Known rows, with every step that occurs
begiro, rosat, tifu: [-2.58 -0.03 -1.32  1.89  0.48 -3.57 -1.47 -1.67 -1.32  4.44  1.34  3.01
  1.91 -1.60  0.24  1.69  4.10  3.24  4.53 -0.18 -3.49  3.46 -0.27 -2.47
 -1.49  2.90]
rosat, kiga: [-1.79  1.48 -1.52 -1.58 -1.89 -1.39  0.60 -2.99  1.51  1.01 -2.31  2.69
 -1.53  0.39 -1.18  0.09  1.98  3.15  3.16  3.32 -0.54  1.45  2.56 -3.37
  0.13  3.41]
begiro, tibe, kiga: [-0.85  1.73 -1.93 -1.23 -1.30  4.57  5.12  1.48 -0.62 -0.41 -3.99  4.49
 -1.54  0.65 -5.92 -4.80  3.17  1.09 -3.47  0.55  5.26  1.89  1.13  1.82
  0.00  1.84]
feruv, rosat, tifu, begiro, tibe: [-1.14  2.03  1.90 -7.91  1.69  0.03  5.53 -0.46 -0.04  4.78 -1.00 -0.23
  4.00 -1.49 -3.21 -3.10  2.82 -0.25 -2.09  2.14  2.06 -0.95 -2.97  1.81
  5.31  0.30]
begiro, rosat: [-3.93 -0.34 -2.82  2.12 -1.30 -2.77  0.18  0.42 -2.19 -0.44  0.88  1.37
 -0.93 -2.00 -2.76  1.59  1.22  4.40  3.53 -0.39 -2.44  2.43  2.59 -0.55
 -2.93  1.73]
tifu, rosat, kiga, feruv: [ 4.78  4.33  0.56  0.73 -5.75 -1.88 -4.45 -7.00  2.98 -1.21  1.29  1.80
 -3.44  3.37  2.71  0.57 -1.22  0.76  3.45  0.82 -1.11 -0.11  2.36 -6.24
 -2.90  1.47]
kiga, tibe, feruv: [-3.00  2.31 -0.84  2.66 -1.28  4.34 -0.39  4.73  1.96 -4.89 -4.78 -1.10
  0.43 -0.99 -1.46 -2.30  2.19 -0.72  0.75 -1.36 -1.89 -1.01  2.37  1.60
  0.23  2.60]
feruv, rosat: [-3.88  0.90 -1.10 -1.57 -1.02 -0.82  1.67  2.24 -0.53 -0.58 -2.31 -2.47
  0.71 -2.12 -3.87  0.01 -0.47  4.02  1.45  2.46 -1.61 -1.00  2.93  0.60
  0.23  0.76]
tifu, kiga, feruv, rosat: [-0.40 -0.74 -0.97  0.81 -1.42 -1.39 -3.63 -0.04  0.50 -3.95  1.17 -3.84
 -1.17 -1.03  2.81  2.72 -5.42 -0.74  0.85  1.31 -0.14 -2.38  1.97 -0.73
 -0.26 -4.87]
begiro, tibe, feruv, rosat, tifu, kiga: [-2.35 -0.71  0.68 -1.50  1.35  0.84  1.31  0.07 -0.47  3.50  0.04 -0.25
  1.86  0.26  2.02  0.07  0.94 -1.87 -1.06  0.58  2.60 -2.71 -3.43  0.22
  4.20 -0.92]
tifu, kiga: [-4.47  1.77 -1.15  0.28 -1.17  1.07 -0.45 -0.20  1.98 -1.35 -2.12  0.83
 -0.71  0.74 -2.21 -0.43  0.31  1.92  0.00  1.50  1.95 -1.01  1.53 -2.19
  0.80 -1.78]
kiga, feruv, rosat, tifu, begiro: [ 1.45 -0.39  1.97  0.40 -0.29 -2.88 -4.87 -0.32  0.12 -0.91  2.18 -3.93
  2.44 -1.95  3.55  2.88 -2.30 -2.33  0.20 -0.45 -4.10 -0.28 -0.66 -2.45
 -0.13 -3.21]
begiro, rosat, kiga: [-1.38 -1.05 -3.42  0.45 -1.59 -5.42  1.08 -4.65 -1.56  2.76  1.64  3.49
 -1.96 -0.14 -0.19  2.25  1.80  3.95  6.38  1.46 -1.33  2.94  1.18 -2.60
 -1.85  3.74]
begiro, kiga, feruv, rosat: [ 1.35 -4.81 -1.80 -0.06 -0.33 -4.48 -1.05 -0.16 -2.69 -4.68  0.69 -1.74
 -2.12 -1.14  1.84  1.35 -6.57  0.76  1.54 -0.14 -1.80 -1.66  0.62  2.58
 -3.71 -3.16]
kiga, feruv: [-0.76  1.00 -0.78  1.92 -2.48  0.60 -5.69  1.77  1.18 -6.28 -0.76 -1.31
 -1.87 -2.52  1.74  1.55 -2.33  0.42  0.33  0.22 -4.01  1.64  5.44 -1.43
 -3.07 -1.01]
begiro, rosat, kiga, tibe: [ 0.50  2.00 -2.87 -2.98 -0.33 -2.09  4.82 -4.22  0.87  3.30 -1.49  4.11
  0.52  0.06 -0.99 -2.52  4.14  1.68  6.93  1.92  0.42  1.74  0.08  1.48
  1.71  5.93]
tibe, kiga, feruv, rosat, tifu, begiro: [ 4.06 -1.93  0.88  5.45 -1.11 -1.78 -4.57 -0.46 -1.33 -0.68  2.13 -2.00
  1.07  0.79  2.64  2.39 -1.85 -3.68 -1.05 -2.78 -0.82  0.76 -2.62 -3.34
 -2.42 -3.73]
rosat, kiga, feruv: [ 1.77  0.28 -1.28  0.35 -2.70 -1.87 -4.66 -3.27  1.64 -3.10  0.28  0.87
 -3.00 -0.62  4.20  2.31 -1.78 -0.10  2.99  2.25 -2.90  2.00  4.02 -3.60
 -1.83  1.05]
begiro, tibe, tifu, feruv, rosat: [ 1.62  2.10  3.16 -5.39  3.89  6.32  5.14  3.64 -0.79  4.11  2.14 -0.71
  0.57 -1.44 -2.76 -2.12  0.85 -0.81 -7.67  1.24  4.52  0.19  0.06  4.74
  3.65  0.55]
begiro, tibe, kiga, feruv, rosat, tifu: [ 4.40 -0.24  0.13 -0.89  0.22  1.37  0.26 -0.53 -1.26  1.91 -0.29  1.73
  1.06 -0.72  1.99 -1.48  0.37 -2.76 -1.76  0.46  1.97  1.40 -1.32  1.66
  0.55  0.03]
tifu, feruv: [-2.29  3.71  0.04 -1.66 -1.50  2.16  1.26  1.59  1.30 -3.38 -0.97 -1.26
 -1.67 -2.41 -2.89 -1.06  0.11  0.03 -1.88  0.63  0.11 -0.12  2.91 -1.95
  0.43  0.55]
kiga, feruv, rosat, tifu, begiro, tibe: [ 2.36  0.71  2.31 -5.90  0.91 -0.54  0.36 -0.72 -0.04  0.69  1.59 -1.79
  2.59 -2.60  2.25 -0.81 -0.97 -3.57 -2.44  0.95 -0.30 -0.34 -1.35  1.59
  3.31 -2.05]
begiro, tibe, kiga, feruv: [ 2.77  0.61 -1.67  0.74 -1.94  3.95 -0.07  1.23 -0.45 -4.49 -1.45  2.90
 -3.03 -0.36 -0.68 -2.35 -0.64 -2.19 -3.65 -0.67  3.06  2.42  2.61  1.67
 -2.14 -0.58]
begiro, tibe, feruv, rosat: [-3.36 -0.67 -0.90 -1.68 -0.91  1.56  3.23  4.35 -2.05 -2.20 -1.47 -2.37
 -0.56 -2.36 -2.32 -0.48 -0.70  0.94 -1.44  0.53  0.16 -1.73  1.66  3.16
  1.15  1.02]
begiro, kiga, feruv: [ 0.72 -3.54 -1.83  1.31 -0.91 -2.63 -3.12 -0.33 -1.04 -6.26 -0.12  0.94
 -3.46 -0.47  2.21  0.81 -4.64  0.11  0.62 -1.28 -1.74  0.28  1.70  0.96
 -4.93 -2.46]

Rows
[-1.77  2.49  0.20 -3.23 -0.98  0.23  3.22  1.98 -0.26 -1.77 -0.14 -3.90
 -0.36 -3.09 -3.10 -0.17 -1.87  0.63 -0.95  1.63  0.08 -2.00  1.93 -0.17
  1.53 -0.28] => tifu, feruv, rosat
[-2.86  2.88  0.04 -6.20 -0.59  2.77  5.28  1.23  0.65 -1.55 -2.30  0.84
 -0.04 -1.25 -5.63 -4.19  1.88  0.34 -3.92  0.93  2.97 -0.02  0.89  1.90
  2.80 -0.33] => tifu, begiro, tibe
[-3.24  2.12  0.48  0.22  0.54  0.53 -2.05 -2.35  2.65  3.33 -1.67  2.59
  2.16  1.05  0.75 -0.10  3.20  0.88  0.85  1.67  0.75 -0.03 -1.37 -4.08
  2.21 -0.59] => rosat, tifu, kiga
[ 1.26  5.46  0.26 -1.22 -4.86 -1.25  0.95 -6.77  2.93  2.98 -1.25  3.49
 -2.02  4.42 -2.69 -1.82  2.59  3.95  3.59  1.98  1.04 -0.68  0.78 -5.91
 -0.86  3.89] => tifu, rosat, kiga
[ 2.03 -2.23  1.90  4.82  2.30  2.24 -6.84  2.16  0.18  0.24  4.33 -2.49
 -0.17  1.28  4.72  4.32 -3.97 -0.86 -3.14 -0.41  0.36 -0.11  1.12  0.27
 -1.42 -5.21] => tibe, tifu, kiga, feruv, rosat
[-0.32 -0.26 -0.86  0.33 -2.00 -1.46 -3.63  2.13 -0.41 -4.73  0.13 -3.97
 -0.70 -3.11  1.41  2.46 -4.28  0.83  1.35  1.38 -3.73 -0.48  4.40  0.33
 -2.03 -1.71] => kiga, feruv, rosat
[-0.41 -3.89 -0.67  0.67  0.62 -1.41  4.64  2.46 -1.89 -4.17 -1.68 -3.28
  0.42  1.29 -1.90 -2.27 -2.98 -2.26  0.13 -3.79  1.14 -5.01 -4.55  4.74
 -0.15 -2.13] => tifu, begiro, kiga, tibe, feruv, rosat
[-0.68 -3.66  0.59 -2.18  2.15 -5.39  2.78 -2.39 -2.31  3.34  0.26 -0.02
  2.34  1.25 -1.24 -0.47 -0.83  0.84  0.75 -0.83  0.18 -2.16 -5.80  0.13
  0.19 -2.23] => feruv, rosat, tifu, begiro, kiga
[ 2.42  3.92  3.36 -2.68  4.14  7.29  3.66  4.39  1.74  3.08 -0.33 -2.17
  2.82 -0.72 -2.04 -3.22  1.80 -1.81 -4.48  0.39  2.46 -0.88 -0.23  4.94
  4.00  1.58] => kiga, tibe, tifu, feruv, rosat
[-1.32  0.26 -1.56 -3.17 -1.32 -3.42  2.70 -2.69  0.11  2.54 -1.43 -0.19
 -0.26 -0.28 -1.49  0.77  0.03  3.57  4.16  4.30 -0.61 -0.34  1.54 -1.40
  1.35  2.88] => feruv, rosat, kiga
[-2.11  0.77  1.69 -1.57  0.56 -2.38  0.44 -0.12  0.06  3.20 -0.22 -2.29
  3.81 -0.85 -1.87  0.48  1.48  0.89  0.42  0.72 -1.88 -0.86 -2.11 -2.03
  2.00 -0.75] => feruv, rosat, tifu, begiro
[-4.22 -1.91 -1.19  4.67 -2.00 -0.76 -2.07  4.63 -1.92 -3.74 -0.73 -4.40
 -0.88 -1.71 -0.99  3.10 -2.06  2.15  1.04 -0.93 -3.64 -1.70  2.44 -0.72
 -2.19 -0.22] => tibe, feruv, rosat
[-0.93  3.96  0.93 -4.83  2.56  1.69  3.60 -1.54  3.61  5.57 -4.09  0.44
  5.72  0.50 -0.42 -4.17  3.59 -0.90  2.38  3.11  2.64 -3.24 -3.45  1.73
  6.78  0.91] => feruv, rosat, tifu, kiga, tibe
[ 2.20 -1.92 -1.87  5.47 -2.77 -0.36 -3.16  2.00 -1.86 -4.46  0.20 -2.11
 -1.93 -0.49  0.44  2.04 -3.79 -0.46 -0.01 -1.05 -0.61  0.63  2.46 -0.63
 -4.24 -2.35] => tibe, kiga, feruv, rosat
[ 2.55 -4.45 -0.16 -0.32  1.42 -5.23 -2.74 -2.24 -1.92  0.24  1.05 -0.02
  0.60 -0.73  4.59  1.82 -3.70 -0.37  2.44 -0.07 -2.92 -0.68 -2.20  0.84
 -2.35 -1.85] => begiro, kiga, feruv, rosat, tifu
[-2.71  0.72 -0.80  1.57 -0.22  2.49  1.58  2.88  1.46 -2.59 -2.85 -3.47
  1.20  0.54 -0.32 -1.25 -0.93 -1.86  1.31 -0.34  1.96 -4.86 -0.91  2.25
  3.07 -1.07] => tifu, kiga, tibe, feruv, rosat
[ 1.09  3.41  3.07 -3.99  3.40  8.32  3.15  3.37  0.65  2.55  1.29  2.03
 -0.63 -0.82 -2.42 -2.89  2.89 -1.32 -8.66  0.21  4.37  2.15  1.11  2.98
  2.63  1.14] => begiro, tibe, tifu, feruv
[-0.76 -1.54 -2.37  0.65 -1.72 -6.28  1.61 -5.05 -1.82  1.73  3.31  1.88
 -1.62  0.63 -0.64  2.53  0.82  1.88  4.39 -0.55 -0.42  2.11 -1.12 -3.50
 -1.40  1.19] => tifu, begiro, rosat, kiga
[-1.07 -6.53  0.44  4.00  1.28 -5.30 -0.76  0.03 -3.49  0.11  1.88 -2.00
  0.72  1.49  1.77  2.72 -2.39 -1.13  0.40 -4.12 -1.94 -2.78 -6.31 -1.22
 -2.27 -3.12] => tibe, feruv, rosat, tifu, begiro, kiga
[ 3.53  1.35  2.73 -2.65  3.49  2.79  3.50 -0.48  1.85  6.44  0.07 -0.07
  3.23  2.95 -0.98 -1.96  2.84 -0.86 -1.25  1.19  2.88 -0.16 -2.76  2.71
  4.10  1.90] => feruv, rosat, kiga, tibe, tifu, begiro
[ 0.40  3.16 -1.05 -6.67 -0.04 -0.30  6.31 -2.31  2.46  3.20 -4.57  0.56
  2.09 -0.10 -2.42 -4.01  2.27  1.40  4.67  4.82  1.23 -1.74  0.35  2.51
  4.84  5.05] => feruv, rosat, kiga, tibe
[ 0.07 -4.22  1.64  3.44  3.56  0.90 -0.63  1.70 -1.88  1.11  1.83  2.22
 -0.80  3.67 -1.84  0.22 -0.38  1.16 -5.04 -3.77  1.70  1.20 -2.94  1.34
 -3.64 -3.09] => tibe, tifu, begiro, kiga
[-0.88  1.91  1.85 -2.33  3.37  7.07  1.60  3.67  0.28  3.52 -1.00  3.76
  0.59  0.22 -3.25 -2.57  4.22  2.11 -6.15  0.98  2.63  3.21  2.14  3.89
  1.23  2.27] => begiro, tibe, tifu
[-0.33 -1.95 -0.29 -3.09 -1.42 -1.79  4.50 -1.21 -1.80 -0.03  1.12 -1.96
 -1.43  0.29 -0.55  0.41 -1.13 -1.61 -0.81  0.41  2.19 -2.04 -1.80  0.11
  2.66  0.33] => tifu, begiro, tibe, feruv, rosat, kiga
[ 2.36 -2.21 -3.01  2.51 -2.50 -5.89 -4.00 -4.90 -1.52 -1.35  4.02  1.90
 -3.42 -1.24  5.28  4.66 -2.00  0.74  6.11  0.23 -3.47  3.59  2.62 -2.80
 -3.98  1.41] => begiro, rosat, kiga, feruv
[ 1.04  0.04  1.01  0.35 -0.25 -2.18 -5.29  0.11  0.51  0.11  0.53 -2.30
  1.98 -2.71  4.29  2.69 -1.51 -0.16  2.23  1.45 -5.00  0.53  1.62 -1.52
 -0.52 -0.32] => kiga, feruv, rosat, tifu
[-1.52 -2.21 -1.83  2.10  0.33  1.25  2.21  2.44 -0.17 -4.71 -4.12  1.20
 -1.14  1.17 -0.97 -3.24 -0.14 -0.77  1.02 -2.90  0.11 -2.29 -1.22  3.94
 -1.67  1.29] => begiro, kiga, tibe, feruv
[-2.09  0.44  1.81 -0.12  0.23  1.97 -0.08  1.31 -0.09  0.01 -0.21  0.42
  1.23 -0.50  0.02 -0.88  3.21 -2.90 -3.57 -2.21 -0.16  0.31 -2.26 -1.37
  1.88  0.14] => rosat, tifu, begiro, tibe, feruv
[ 2.78 -2.64 -2.06  2.62 -2.68 -6.85 -3.58 -5.26 -1.63 -2.22  5.85  0.16
 -3.02 -0.54  4.66  4.77 -2.84 -1.23  4.21 -1.58 -2.44  2.74  0.62 -3.83
 -3.43 -1.42] => tifu, begiro, rosat, kiga, feruv
[-1.15  1.48  0.96  0.96  1.03  1.65 -0.14  2.99  1.28  1.53 -3.52 -2.08
  4.34 -1.04  1.05 -1.33  3.07 -1.25  2.48 -0.12 -3.13 -2.02 -1.56  1.53
  2.87  3.38] => kiga, tibe, feruv, rosat, tifu
[-1.83 -2.50 -1.50  3.10 -2.37 -3.39 -1.11 -0.36 -1.39 -0.53  0.45 -2.20
 -1.90 -0.02  1.60  3.90 -1.65  1.60  3.72  0.89 -2.69 -1.13  1.08 -2.80
 -1.10  2.08] => tibe, feruv, rosat, kiga
[ 3.31  0.11 -0.57  0.79 -2.34  3.18  0.37  0.89 -0.68 -5.58  0.11  0.95
 -2.78  0.36 -1.30 -2.33 -1.40 -4.30 -5.50 -2.52  4.14  1.59  0.47  0.59
 -1.64 -3.41] => tifu, begiro, tibe, kiga, feruv
[-2.74 -1.27  0.09 -1.58 -1.03  0.78  3.70  3.99 -2.34 -3.30  0.22 -4.11
 -0.34 -1.56 -2.95 -0.26 -1.60 -1.16 -3.39 -1.51  1.05 -2.61 -0.45  2.33
  1.47 -1.79] => tifu, begiro, tibe, feruv, rosat
[ 0.15 -0.73 -2.94  3.27 -1.24 -2.14  1.18 -1.93 -0.54  0.06  0.16  1.94
 -1.19  0.36  2.10  0.64  2.55 -0.38  6.49 -1.38 -1.52  1.07 -0.41  0.16
 -0.66  5.11] => begiro, rosat, kiga, tibe, feruv
[-0.96 -2.29  0.95  6.06  2.18  0.15 -2.46  2.32 -2.71  2.99  5.37  0.77
  0.23  1.04 -1.41  3.37  1.87  2.19 -2.37 -4.07 -0.84  4.03 -0.48 -0.28
 -3.64 -1.29] => tibe, tifu, begiro, rosat
[ 2.93 -1.07  2.19 -1.39  3.45  4.65 -1.75  1.76 -0.05  1.82  3.39 -0.44
 -0.20  0.56  3.30  0.72 -2.66 -2.01 -5.79  0.97  4.20 -0.19  0.37  4.35
  2.01 -4.15] => begiro, tibe, tifu, kiga, feruv, rosat
[-0.82  0.54 -0.85  2.40 -2.00  0.52 -5.66 -0.42  2.12 -5.57  0.38 -1.02
 -2.29 -0.35  3.20  1.91 -3.55 -1.31 -0.14  0.31 -0.27 -0.54  3.03 -2.41
 -1.28 -4.38] => tifu, kiga, feruv
[ 0.95  1.74 -0.38 -4.82 -1.26 -2.37  4.17 -3.04  0.28  1.49  0.83 -1.77
 -1.54 -1.34 -0.68  0.52 -1.27  0.19  1.48  3.56  1.25 -1.45  0.57 -2.38
  2.83  1.87] => tifu, feruv, rosat, kiga
[ 0.72  1.03  2.77  0.85  2.83  3.86  0.02  4.12 -0.59  2.38  2.77 -2.72
  0.48 -0.89 -1.35  1.53 -0.48  0.49 -4.93 -0.05  0.71  0.45  0.96  0.86
  0.50 -0.56] => tibe, tifu, feruv, rosat
[ 2.80  7.74  4.01  0.92  0.43  8.25  0.28  0.90  4.45  4.52 -2.42  2.99
  2.19  5.11 -4.18 -5.57  5.85  1.87 -2.50 -1.19  2.37 -0.20 -0.02  1.43
  0.38  3.77] => kiga, tibe, tifu, rosat
[-2.65  4.85 -0.78 -3.14  0.15  4.28  3.37  0.23  4.42 -0.91 -5.31  1.40
  1.62  0.91 -3.16 -5.10  2.55 -0.30  0.65  2.01  3.72 -2.33  0.32  1.84
  4.44  0.51] => tifu, kiga, tibe
[ 2.58 -3.63  0.83  1.30  0.78 -3.89 -4.31 -2.86 -0.58 -2.32  1.98  1.07
 -0.25  0.72  4.41  1.22 -2.61 -2.96 -0.35 -3.00 -2.10  0.36 -3.26 -1.88
 -3.00 -3.96] => rosat, tifu, begiro, kiga, feruv
[-2.57  2.07  1.63 -0.14 -0.01 -0.36 -1.56 -0.49  1.49  1.63 -1.17  0.51
  2.65 -0.17 -1.51 -0.36  3.35  0.33 -0.54 -0.37 -2.00  1.09 -1.17 -3.87
  1.11 -0.06] => rosat, tifu, begiro
[-2.31 -2.94 -1.16 -0.47 -0.23 -2.63  2.63 -0.54 -1.58 -3.12 -1.06  1.06
 -1.65  1.51 -3.74 -1.52 -1.71  1.30 -1.10 -2.05  1.28 -1.02 -2.06  0.36
 -2.37 -2.72] => tifu, begiro, kiga
[-3.16 -1.60  0.57  4.41 -0.27 -1.53 -3.65  2.53 -1.11  1.01 -0.16 -2.66
  1.95 -1.28  1.84  3.43  0.74  0.93  2.00 -0.69 -4.85 -0.69 -0.42 -2.69
 -0.84  1.18] => tibe, feruv, rosat, tifu
[-0.48  1.85 -1.09  1.03 -1.63  1.84  0.63 -0.27  2.54 -1.66 -3.62  1.15
 -0.66  0.91  0.97 -1.64  2.66 -1.25  3.37  0.53 -0.92 -0.56  0.96 -0.48
  1.29  4.93] => rosat, kiga, tibe, feruv
[ 1.68 -3.03  0.38  4.52  1.92 -2.53 -1.58 -2.73 -2.21  6.14  6.27  3.14
 -0.76  2.88  1.12  4.07  2.35  1.62  0.36 -2.19  0.20  4.42 -1.90 -2.44
 -2.67  0.79] => tibe, tifu, begiro, rosat, kiga
[ 3.50  0.70  2.30 -1.77  5.23  6.04  4.16  1.88  1.01  1.56 -0.68  3.00
  0.10  2.03 -1.20 -4.91  1.52 -2.59 -5.07 -2.08  4.31 -0.29 -2.89  5.49
  1.03  0.92] => begiro, kiga, tibe, tifu, feruv
[ 1.36 -0.73  1.05 -0.19  5.09  5.01  2.60  2.32  0.83  2.68 -2.90  4.51
  1.27  3.02 -2.09 -4.79  2.78  1.01 -2.56 -1.29  2.64  0.77 -1.97  6.34
 -0.39  1.86] => begiro, kiga, tibe, tifu
[ 2.31  3.11  1.66 -1.23  3.20  5.48  1.00 -0.56  3.58  5.79 -2.48  4.45
  1.71  2.78 -0.10 -2.93  5.66  0.54 -0.35  2.02  1.77  2.49  0.45  1.87
  2.48  5.46] => rosat, kiga, tibe, tifu
[ 1.83 -5.28 -0.88  0.02 -0.48 -5.10 -0.67 -0.30 -2.76 -5.67  2.35 -3.47
 -1.94 -0.36  1.21  1.72 -7.39 -1.37 -0.34 -2.16 -0.86 -2.37 -1.48  1.64
 -3.40 -5.85] => tifu, begiro, kiga, feruv, rosat
[ 5.22 -4.11  0.73  6.43  1.00 -3.06 -6.76 -3.05 -2.14  1.99  8.83  1.48
 -2.31  1.71  6.50  6.55 -1.48 -1.56  0.12 -3.34 -2.13  5.09 -0.49 -2.65
 -4.77 -1.68] => tibe, tifu, begiro, rosat, kiga, feruv
[ 0.43  0.87  0.67  2.22 -0.21 -0.07 -7.43 -2.45  2.96 -0.73  0.76  0.86
  0.52  0.02  6.08  2.11 -0.62 -2.29  0.82  0.41 -1.36  0.54  0.20 -4.52
  0.04 -2.88] => rosat, tifu, kiga, feruv
